Every row comes from one small tree of marks. Brackets hold a mark, then the marks that hang from it, in the order of their numbers. Every link used is in the known rows. Which tree was each row made from?
(in the rows, 128 means zero)
Known rows
[Z597 Z260 [Z393 [Z545 [Z655 Z109] Z938]]]: [145 119 118 156  15 118 145 122 104 177 165 140 102 117 146 126 102  82
 153 167 119 171 135]
[Z545 Z938]: [131 132 120 146 102 116 134 121 107 128 140 118 128 135 134 134 129  96
 118 134 122 149 135]
[Z843 [Z597 Z260 [Z393 [Z545 Z938] Z783]]]: [136 128 122 169  52 122 148 121 117 191 150 135 126 125 183 129  96  84
 148 191 125 144 138]
[Z597 Z260]: [139 127 114 136  82 120 135 132 119 134 142 134 122 135 143 127 116 103
 177 152 110 146 141]
[Z447 [Z938 Z260]]: [128 117 116 135  98 114 123 120 126 129 120 121 136 119 122 136 117  80
 160 122 172 141 136]
[Z597 Z260 [Z393 [Z545 [Z655 Z109] Z938] Z783]]: [152 119 116 159  11 122 139 131 108 192 176 154 103 112 159 120 103  78
 153 156 127 159 136]
[Z655 Z545]: [133 125 128 161  97 115 122 126 104 140 150 120 112 126 132 148 135 101
  95 152  91 152 138]
[Z597 Z260 [Z393 [Z545 Z655] Z783]]: [151 129 118 156  21 124 137 132 110 193 172 156 110 114 167 127 108  80
 159 160 123 156 137]
[Z655 [Z545 Z393]]: [125 130 131 173  80 113 128 117 102 146 159 125 112 116 119 143 140  96
 104 162  87 160 134]
[Z44 Z938]: [133 119 118 152 110 123 117 113 116 116 132 114 122 131 121 128 115  92
 129 118 141 141 134]
[Z938 Z260]: [123 128 113 140  89 117 127 128 116 123 133 131 135 124 120 128 120  96
 160 140 116 136 141]
[Z545 [Z655 Z109] [Z938 Z260]]: [126 104 115 154  62 111 133 127 109 131 148 130 115 120 108 111 116  95
 131 115 102 152 139]
[Z377 Z109 [Z938 Z260]]: [118 124 111 137  96 125 152 123 113 145 137 116 135 121  83 122 100  85
  90 129 127 121 136]
[Z393 Z783]: [141 132 119 149 120 124 125 137 116 146 154 139 130 135 148 127 133  97
 131 115 127 128 139]
[Z393 Z597 Z783]: [145 141 129 167  96 121 123 126 114 161 149 137 135 134 142 120 131  93
 135 153 117 127 137]
[Z377 Z109 Z938]: [124 127 117 140 123 125 156 120 109 145 141 107 130 134  91 128 108  90
  71 123 126 127 133]
[Z393 Z545 Z783]: [150 130 127 156  83 123 123 132 107 164 171 144 117 121 143 132 121  87
 112 137 138 131 135]
[Z393 [Z597 Z260] Z783]: [151 137 124 161  65 122 124 131 121 168 152 148 131 129 151 113 119  93
 167 167 113 128 139]
[Z655 Z109 [Z545 [Z938 Z260]]]: [131  94 120 166  66 109 124 127 106 136 160 122  95 115  97 125 114  97
 100 143 101 155 140]
[Z545 [Z393 [Z597 Z260] Z783] [Z655 Z109] Z938]: [134 118 125 187  22 112 140 116 109 171 173 150 111 109 111  94 123  86
 149 149  94 158 132]
[Z377 Z109]: [131 120 114 138 135 125 144 121 110 135 143 114 137 139  99 130 117 103
 105 124 124 138 136]

Which tree is each row?
[135 133 131 182  34 114 124 119 106 171 166 139 112 104 131 131 132  86
 112 182  90 154 134] : [Z655 [Z545 [Z393 [Z597 Z260] Z783] Z938]]
[127 101 126 180  84 110 133 117 102 139 170 122  91 119  87 126 128 101
 105 149  92 164 135] : [Z655 Z109 [Z545 Z393]]
[160 118 131 176   4 116 124 127 108 191 178 155 105 108 136 104 101  80
 134 173 113 140 134] : [Z393 [Z545 [Z655 Z109] Z938] [Z597 Z260] Z783]
[154 139 136 174  43 119 121 119 103 182 167 142 122 115 140 123 116  78
 107 176 132 133 131] : [Z393 [Z545 Z938] Z597 Z783]
[146 111 122 162  39 117 122 134 107 168 177 152 107 105 127 114 109  81
 113 125 128 137 136] : [Z393 [Z545 [Z655 Z109] [Z938 Z260]] Z783]
[130 106 131 189  56 107 132 110  99 149 169 121  94 113  87 120 125  93
  97 169  91 167 133] : [Z655 Z109 [Z545 [Z393 Z597] Z938]]
[127 129 120 163  81 121 153 118 119 169 133 123 132 138 175 132 103  94
 161 188 112 149 140] : [Z843 [Z597 Z260 Z393]]
[137 104 127 188  38 111 128 120 106 164 178 136  92 107  99 113 120  90
 112 167  94 158 135] : [Z655 Z109 [Z545 [Z393 [Z597 Z260] Z783] Z938]]
[130 104 126 189  34 110 125 119 106 160 174 137  98 100  91 112 119  87
 111 164  97 154 136] : [Z655 Z109 [Z545 [Z393 Z597 Z783] [Z938 Z260]]]
[129 141 132 186  40 114 136 112 104 170 164 145 129 110 127 111 140  83
 127 149  94 155 129] : [Z545 [Z393 Z597 Z783] Z655 Z938]
[149 126 128 161  56 119 123 132 104 172 175 147 114 113 148 127 121  83
  99 127 126 138 134] : [Z393 [Z545 Z655 Z938] Z783]
[159 135 132 168  29 121 122 126 112 186 168 152 118 115 147 118 106  83
 148 189 122 131 135] : [Z393 Z545 [Z597 Z260] Z783]
[130 120 129 191  43 112 139 112 104 166 172 143 115 112 106  98 131  86
 127 139  97 158 130] : [Z545 [Z393 Z597 Z783] [Z655 Z109] Z938]
[125 130 130 175  89 118 151 110 106 173 140 117 128 135 165 139 109  90
 118 180 113 153 135] : [Z843 [Z597 [Z393 [Z545 Z655]]]]
[136 134 127 162  69 119 142 114  95 167 157 126 116 127 143 143 124  85
 114 151 120 167 132] : [Z597 [Z393 [Z545 Z655]]]
[136 111 125 158  46 112 131 121 100 146 162 132 106 112 109 123 108  87
 113 142 116 153 134] : [Z393 [Z545 [Z655 Z109] [Z938 Z260]]]
[141 134 121 160  47 123 134 123 102 180 166 142 120 114 152 135 118  74
 120 151 143 151 133] : [Z597 [Z393 [Z545 [Z938 Z260]] Z783]]
[128  99 121 180  45 111 126 124 107 153 176 138  95 101  93 116 121  89
 109 145 102 155 137] : [Z655 Z109 [Z545 [Z393 Z783] [Z938 Z260]]]
[136 126 123 171  46 121 148 122 116 193 151 137 124 123 184 127  97  84
 145 186 118 146 138] : [Z843 [Z597 Z260 [Z393 [Z545 Z655 Z938] Z783]]]
[136 128 125 150  55 115 129 119 103 145 154 129 120 114 122 136 112  85
 118 158 131 147 133] : [Z393 [Z545 [Z938 Z260]]]
[132 107 120 158  89 111 137 124 104 131 152 122 110 133 115 116 124 100
 111 108 102 158 136] : [Z545 [Z655 Z109] Z938]
[132 101 125 181  81 113 128 124 106 150 177 132  92 115  96 121 129  98
 104 141  98 156 136] : [Z655 Z109 [Z545 [Z393 Z783]]]
[150 119 132 180  15 115 120 123 105 183 172 150 113 104 122 107 107  77
 117 163 117 136 134] : [Z393 [Z545 [Z655 Z109] [Z938 Z260]] Z597 Z783]
[128 132 130 182  30 113 121 119 106 167 162 140 117  97 122 131 132  83
 110 178  92 150 134] : [Z655 [Z545 [Z393 Z597 Z783] [Z938 Z260]]]
